Each row was made from one small tree. Brackets hold a mark, then the marks that hang from it, in the order of their numbers. Every link used is in the known rows. Write each row's tree.
Known rows:
[k804 [k210 k81 [k523 k222]]]: [16.2,29.3,57.3,13.8,36.6,18.3,-20.0,-3.4,-29.0,-36.0,11.8,-19.9,50.9,45.6,82.4,0.5,6.7,7.5,18.3,20.3,-24.5,16.6,12.3]
[k81 [k210 k523 k804]]: [-9.6,-12.1,-27.5,10.0,-19.9,-3.2,-26.5,21.6,-38.3,-15.0,6.5,-12.9,38.0,-24.1,18.9,27.1,13.3,0.0,0.1,17.4,-1.4,25.9,-7.9]
[k81 [k210 [k523 k222] k804 k925]]: [8.4,-7.3,-14.6,22.1,45.2,-1.4,-8.7,30.4,-38.9,-21.7,0.2,-14.6,70.3,0.1,56.6,7.3,3.0,22.6,-21.2,17.3,-38.3,18.5,-4.6]
[k210 k18 k81 k523 k804]: [-2.5,33.4,37.5,16.2,-9.6,7.3,-33.6,10.8,-21.2,-68.2,-3.0,-21.3,36.3,5.7,17.8,-2.6,31.4,-19.0,20.7,6.9,-23.1,26.9,-8.5]
[k222 [k81 k210]]: [7.4,-11.7,-32.3,8.1,-11.8,5.7,-17.1,-7.0,16.8,31.6,0.8,-24.6,7.3,-12.2,11.7,14.8,0.3,3.1,-6.3,13.8,6.8,9.9,5.4]
[k925 [k210 k18 k804]]: [15.1,15.9,-10.6,9.2,-8.4,-16.7,-19.1,-4.2,4.3,-16.8,-14.0,-19.5,8.2,-42.1,0.1,-14.1,32.7,-13.9,-1.0,-22.2,2.7,35.2,6.0]
[k523 k210]: [-22.0,-8.4,-4.2,-43.1,-3.4,-11.1,3.9,-4.7,-3.5,-1.8,22.2,9.2,14.5,-42.5,-12.0,3.8,-24.3,-3.5,-11.9,-2.5,4.8,2.1,-2.5]
[k204 [k210 k925]]: [-7.0,-9.1,-21.2,-12.4,51.7,-4.6,1.3,-3.1,-14.1,-14.8,-23.8,13.9,24.5,2.1,7.9,-8.6,3.5,25.5,-21.5,-4.8,-45.7,15.5,-3.2]
[k210 k81 [k523 k222] k925]: [4.6,31.9,41.3,14.2,64.6,34.4,-2.4,2.9,-31.6,-44.1,-7.5,-13.9,48.3,39.8,71.1,-15.5,-6.8,36.0,3.9,20.3,-65.3,5.7,7.1]
[k804 [k210 [k523 k222]]]: [25.4,2.8,21.4,6.6,32.1,-9.9,-25.6,6.2,-10.3,-17.2,0.1,-13.0,36.3,43.8,73.6,11.0,3.0,12.5,7.4,7.7,-6.5,16.3,-3.4]
[k303 [k210 [k523 k222] k804 k925]]: [6.7,-6.5,8.3,2.3,55.0,8.4,-7.6,51.1,-19.4,-42.3,28.9,-7.7,34.8,9.7,41.6,1.5,-9.1,32.1,-27.0,2.7,-43.6,0.5,-21.1]
[k925 [k210 k81 k523]]: [-11.9,35.0,9.3,-5.2,0.7,41.5,-26.6,-26.9,-31.8,-21.3,-14.6,-22.1,5.5,-12.3,48.9,-3.2,9.6,31.2,27.7,15.2,-30.1,35.8,24.3]
[k523 [k210 k18 k81 k925]]: [-21.9,17.6,28.0,-31.5,33.6,-5.2,1.3,-4.1,3.8,-57.6,12.2,-11.7,52.4,-25.6,6.6,-30.1,-35.7,5.9,0.4,-12.3,-55.5,25.6,-6.9]
[k222 [k81 k210] k523]: [-10.3,-21.1,8.8,29.7,-31.2,3.8,-29.0,-39.1,33.9,47.7,0.9,-11.0,0.2,-16.3,14.4,20.4,-2.3,-1.4,1.2,13.5,19.7,18.4,12.0]
[k303 [k210 k523]]: [-20.7,-6.1,-4.5,-14.3,-13.0,9.0,-21.8,29.8,-5.7,-25.2,22.5,-0.3,-2.3,8.5,21.9,25.1,-29.5,32.3,6.3,5.8,-25.8,14.8,-21.2]
[k303 [k210 k81 k523 k804]]: [-22.1,12.7,31.1,-1.0,-6.3,37.5,-22.2,30.2,-32.4,-55.5,46.2,-13.3,21.5,-12.5,14.0,13.2,5.4,3.3,1.3,12.0,-22.2,10.6,-6.9]
[k303 [k210 k18 [k523 k222] k925]]: [8.2,12.7,16.1,7.4,41.7,-14.4,-13.1,45.1,8.0,-53.1,-1.2,-8.4,36.9,42.5,63.3,-0.5,-40.4,50.8,-4.5,-7.9,-80.3,29.0,-29.3]
[k222 k81 [k523 k210]]: [-20.7,-22.0,23.8,-25.1,-16.6,-0.9,-28.1,-46.6,49.4,31.9,15.2,4.6,-10.3,-36.9,-9.2,10.1,-9.5,-11.8,-7.6,1.2,33.7,-3.3,2.0]
[k925 [k210 k18 k81 k523 k804]]: [-0.7,41.1,18.1,10.2,-7.7,17.8,-38.9,-9.5,-26.4,-54.6,-15.2,-31.7,21.8,-24.2,32.7,-7.6,37.1,-0.5,23.4,-1.7,-25.3,49.6,10.1]
[k210 k523 k804 k925]: [4.9,-12.8,-14.0,-10.5,41.7,9.4,-20.8,20.6,-14.5,-43.7,-1.4,-17.2,25.7,-2.8,14.1,-5.3,18.1,13.7,-8.0,3.0,-18.2,4.0,-21.7]
[k210 k81 k925]: [-6.5,14.8,26.7,0.4,48.3,32.9,8.6,-7.0,-11.1,-35.0,7.6,-18.0,27.6,3.7,15.5,-29.2,-9.1,13.1,-0.5,3.9,-42.4,2.5,8.2]
[k210 k81 k523 k925]: [-11.2,16.2,19.7,-6.7,43.6,36.9,-16.3,-0.5,-22.2,-52.1,-4.7,-20.4,31.0,19.2,40.9,-16.2,-9.0,32.5,15.5,15.2,-55.5,14.0,-3.9]

Write each row's tree:
[14.1,-0.9,-30.8,17.2,-26.5,-17.7,-54.4,15.1,13.3,-18.6,-12.4,-38.3,28.5,-8.1,20.2,24.8,28.6,-10.8,5.5,11.1,1.9,35.2,-18.5] => [k222 [k81 [k210 k18 k523 k804]]]
[-0.2,43.3,23.7,12.6,-7.2,12.4,-12.7,-26.6,-3.5,-25.9,-17.1,-24.5,12.3,-18.4,27.8,-23.2,6.5,5.8,22.8,-10.7,-33.9,46.8,25.2] => [k925 [k210 k18 k81]]
[4.3,5.9,16.6,12.8,9.5,5.0,-12.3,45.1,-24.0,-27.7,31.3,1.8,24.5,6.4,33.1,21.5,6.2,11.6,-19.6,8.8,-17.6,-0.3,-12.7] => [k303 [k210 [k523 k222] k804]]
[-20.0,42.3,19.0,6.8,-3.0,-3.3,-31.6,-5.9,-30.4,-56.2,-36.9,5.5,37.2,26.4,38.1,11.2,19.3,14.0,20.9,11.2,-62.0,49.7,-0.6] => [k204 [k210 k18 k81 k523]]
[11.8,45.1,48.6,23.5,55.0,9.7,-12.0,9.4,-13.2,-63.7,-24.7,-20.3,56.9,50.5,71.7,-21.3,-6.5,28.4,15.2,8.5,-79.4,26.4,-4.2] => [k210 k18 k81 [k523 k222] k925]
[16.7,12.8,13.7,19.1,18.1,-0.2,-14.3,22.5,-29.9,-20.0,-2.0,-0.3,29.4,13.9,37.8,12.5,34.0,-4.8,-10.9,15.1,-0.9,-4.3,-2.2] => [k210 [k523 k222] k804]
[5.8,9.8,1.4,7.2,-12.8,-21.9,-35.7,21.9,-4.0,-46.7,-12.4,-13.5,23.3,3.2,9.3,8.4,27.3,-14.0,10.2,-2.2,-7.0,26.6,-24.0] => [k210 k18 k523 k804]
[6.5,24.6,43.6,4.1,5.0,-5.5,-43.3,-2.1,-2.4,-64.3,-0.3,-30.8,43.7,35.5,53.0,-1.7,1.2,-4.5,39.3,2.6,-30.0,47.8,-8.3] => [k804 [k210 k18 k81 k523]]
[-0.1,27.0,17.3,8.6,6.4,37.2,-4.6,-19.7,-31.2,-16.2,10.2,-24.5,13.6,-50.9,7.2,-19.0,38.1,-10.6,-1.2,0.2,2.1,16.5,33.2] => [k925 [k210 k81 k804]]
[35.6,6.1,22.3,7.7,66.8,-29.5,-30.1,15.4,12.5,-53.3,-18.1,-26.5,60.5,58.7,80.4,-12.7,-12.5,27.0,9.7,-9.0,-48.9,38.1,-23.7] => [k804 [k210 k18 [k523 k222] k925]]
[20.8,17.5,47.6,8.3,81.2,23.0,-18.6,-0.4,-22.9,-51.8,9.5,-28.7,65.4,48.0,88.3,-19.6,-7.4,27.9,10.0,13.8,-51.4,16.7,5.2] => [k804 [k210 k81 [k523 k222] k925]]
[-14.8,31.0,12.3,-2.8,41.9,3.5,-26.8,-1.4,-24.8,-72.3,-39.1,-5.0,51.2,28.9,45.1,-7.4,6.9,33.5,12.2,3.7,-89.6,49.8,-10.3] => [k204 [k210 k18 k81 k523 k925]]
[10.2,-0.4,36.1,-6.2,63.6,21.6,-5.5,-7.8,-3.0,-41.8,24.4,-32.0,45.5,13.1,32.6,-32.0,-12.0,7.0,4.9,-5.9,-30.2,15.7,4.1] => [k804 [k210 k81 k925]]
[-13.2,-24.1,-12.3,-46.3,43.1,-7.6,4.2,13.5,-4.6,-27.8,29.6,-5.5,39.2,-61.3,-20.5,-16.7,-6.7,-6.8,-36.1,-12.0,-2.5,-7.0,-12.9] => [k523 [k210 k804 k925]]
[15.0,-2.1,1.4,6.2,34.6,-20.9,-7.5,22.1,13.9,-47.8,-5.9,-19.0,33.0,-7.8,-7.6,-24.5,15.5,-10.6,-13.4,-21.7,-22.0,12.5,-21.2] => [k210 k18 k804 k925]
[26.2,-12.0,9.7,-6.6,48.5,-31.6,-18.2,6.3,33.9,-42.6,-2.5,-30.5,41.1,23.1,26.6,-25.2,-15.5,6.3,7.7,-25.7,-29.0,33.7,-22.0] => [k804 [k210 k18 k925]]
[-8.2,-11.5,-3.7,-38.1,31.8,-34.9,-6.7,16.2,10.9,-48.5,15.2,-9.9,47.7,-48.4,-17.6,-21.2,-10.7,-12.5,-26.2,-24.1,-17.8,15.8,-24.5] => [k523 [k210 k18 k804 k925]]
[-2.8,-4.0,8.2,-30.3,60.0,-10.8,20.6,5.9,-4.5,-8.4,14.4,6.9,47.1,-17.8,28.2,-15.6,-34.3,20.5,-34.0,-3.1,-31.6,-6.0,0.4] => [k523 [k210 k925] k222]
[-6.9,36.4,29.0,17.4,2.6,-8.6,-10.3,2.6,-29.4,-51.1,-10.9,5.8,45.1,-12.1,-5.6,-5.3,46.9,-28.2,-7.2,-4.5,-30.4,28.4,7.4] => [k204 [k210 k18 k81 k804]]
[-1.3,-23.0,-25.3,9.7,28.1,-2.6,3.0,19.7,-19.1,-12.2,15.5,-19.0,50.5,-35.8,2.7,-7.0,0.2,2.9,-25.1,0.4,-17.1,13.0,-3.7] => [k81 [k210 k804 k925]]
[32.9,29.1,9.1,22.8,11.9,-11.0,-38.9,4.4,28.9,-12.8,-35.7,-20.7,8.8,53.1,57.0,11.3,17.7,9.6,9.5,9.9,-21.1,12.3,-11.4] => [k210 k18 [k523 [k222 k81]]]
[-12.1,17.1,35.5,3.7,29.1,11.0,0.3,24.3,11.1,-63.0,26.4,-21.3,31.8,7.1,17.4,-24.9,-41.0,25.5,3.4,-14.9,-75.6,28.2,-13.0] => [k303 [k210 k18 k81 k925]]
[-12.1,-11.5,-4.4,-9.4,-10.4,8.6,-26.0,40.3,-15.5,-36.4,35.9,-4.0,6.7,-15.2,5.5,22.8,1.1,11.8,-8.6,3.9,-6.8,9.4,-22.4] => [k303 [k210 k523 k804]]
[-16.7,13.3,30.5,-28.1,36.8,-6.6,-1.4,8.0,-6.8,-68.1,25.5,-17.3,62.9,-48.2,-9.2,-31.0,-5.7,-18.1,-15.7,-15.1,-34.4,16.4,-8.8] => [k523 [k210 k18 k81 k804 k925]]
[16.7,17.7,12.5,-15.4,10.3,-30.2,-13.0,-2.9,38.2,3.4,-4.6,-8.2,21.4,-3.1,19.3,0.0,-4.3,-11.1,-17.6,-4.5,-3.6,2.6,-3.9] => [k523 [k210 k18] [k222 k81]]
[6.3,16.9,25.6,-7.7,8.4,-42.5,1.9,20.2,-3.2,-25.2,14.3,9.1,52.0,-31.1,3.5,-2.5,5.0,-30.5,-28.9,-12.6,0.7,5.4,-6.0] => [k523 [k210 k18 k804] k222]
[-16.3,26.3,40.6,8.5,-17.0,9.2,-29.4,35.5,-17.2,-76.4,30.1,-18.4,29.9,-2.6,15.2,7.9,2.1,-3.5,12.1,0.3,-39.5,31.7,-18.3] => [k303 [k210 k18 k81 k523 k804]]
[17.5,31.3,21.6,23.0,5.5,-24.3,-20.4,14.8,-3.1,-28.8,-30.5,-2.6,28.1,45.9,57.0,11.1,1.4,13.2,12.3,6.7,-36.5,25.6,-13.7] => [k210 k18 [k523 k222]]
[-6.1,-5.7,-28.8,6.6,11.3,-24.1,-28.3,19.4,-4.8,-39.3,-24.3,-22.4,52.1,10.8,47.2,4.5,-30.3,36.5,15.3,1.6,-65.9,56.4,-24.6] => [k81 [k210 k18 k523 k925]]
[4.9,39.6,25.1,16.9,-4.7,10.8,-15.2,-15.0,-14.7,-36.0,-3.9,-30.5,21.8,-39.9,9.1,-24.1,35.0,-17.3,8.9,-12.9,-14.9,35.9,20.5] => [k925 [k210 k18 k81 k804]]
[-10.6,-1.2,3.7,-29.3,-12.3,-39.7,-11.6,14.9,4.4,-33.3,18.6,0.3,34.6,-52.1,-26.7,-2.0,3.5,-32.9,-16.6,-16.8,8.3,15.7,-16.5] => [k523 [k210 k18 k804]]
[20.5,8.1,6.4,-23.8,57.2,-23.4,-8.7,2.5,45.9,-13.6,-7.1,-18.7,34.0,1.6,27.8,-17.5,-18.6,9.4,-26.7,-9.8,-32.4,3.7,-12.3] => [k523 [k210 k18 k925] [k222 k81]]
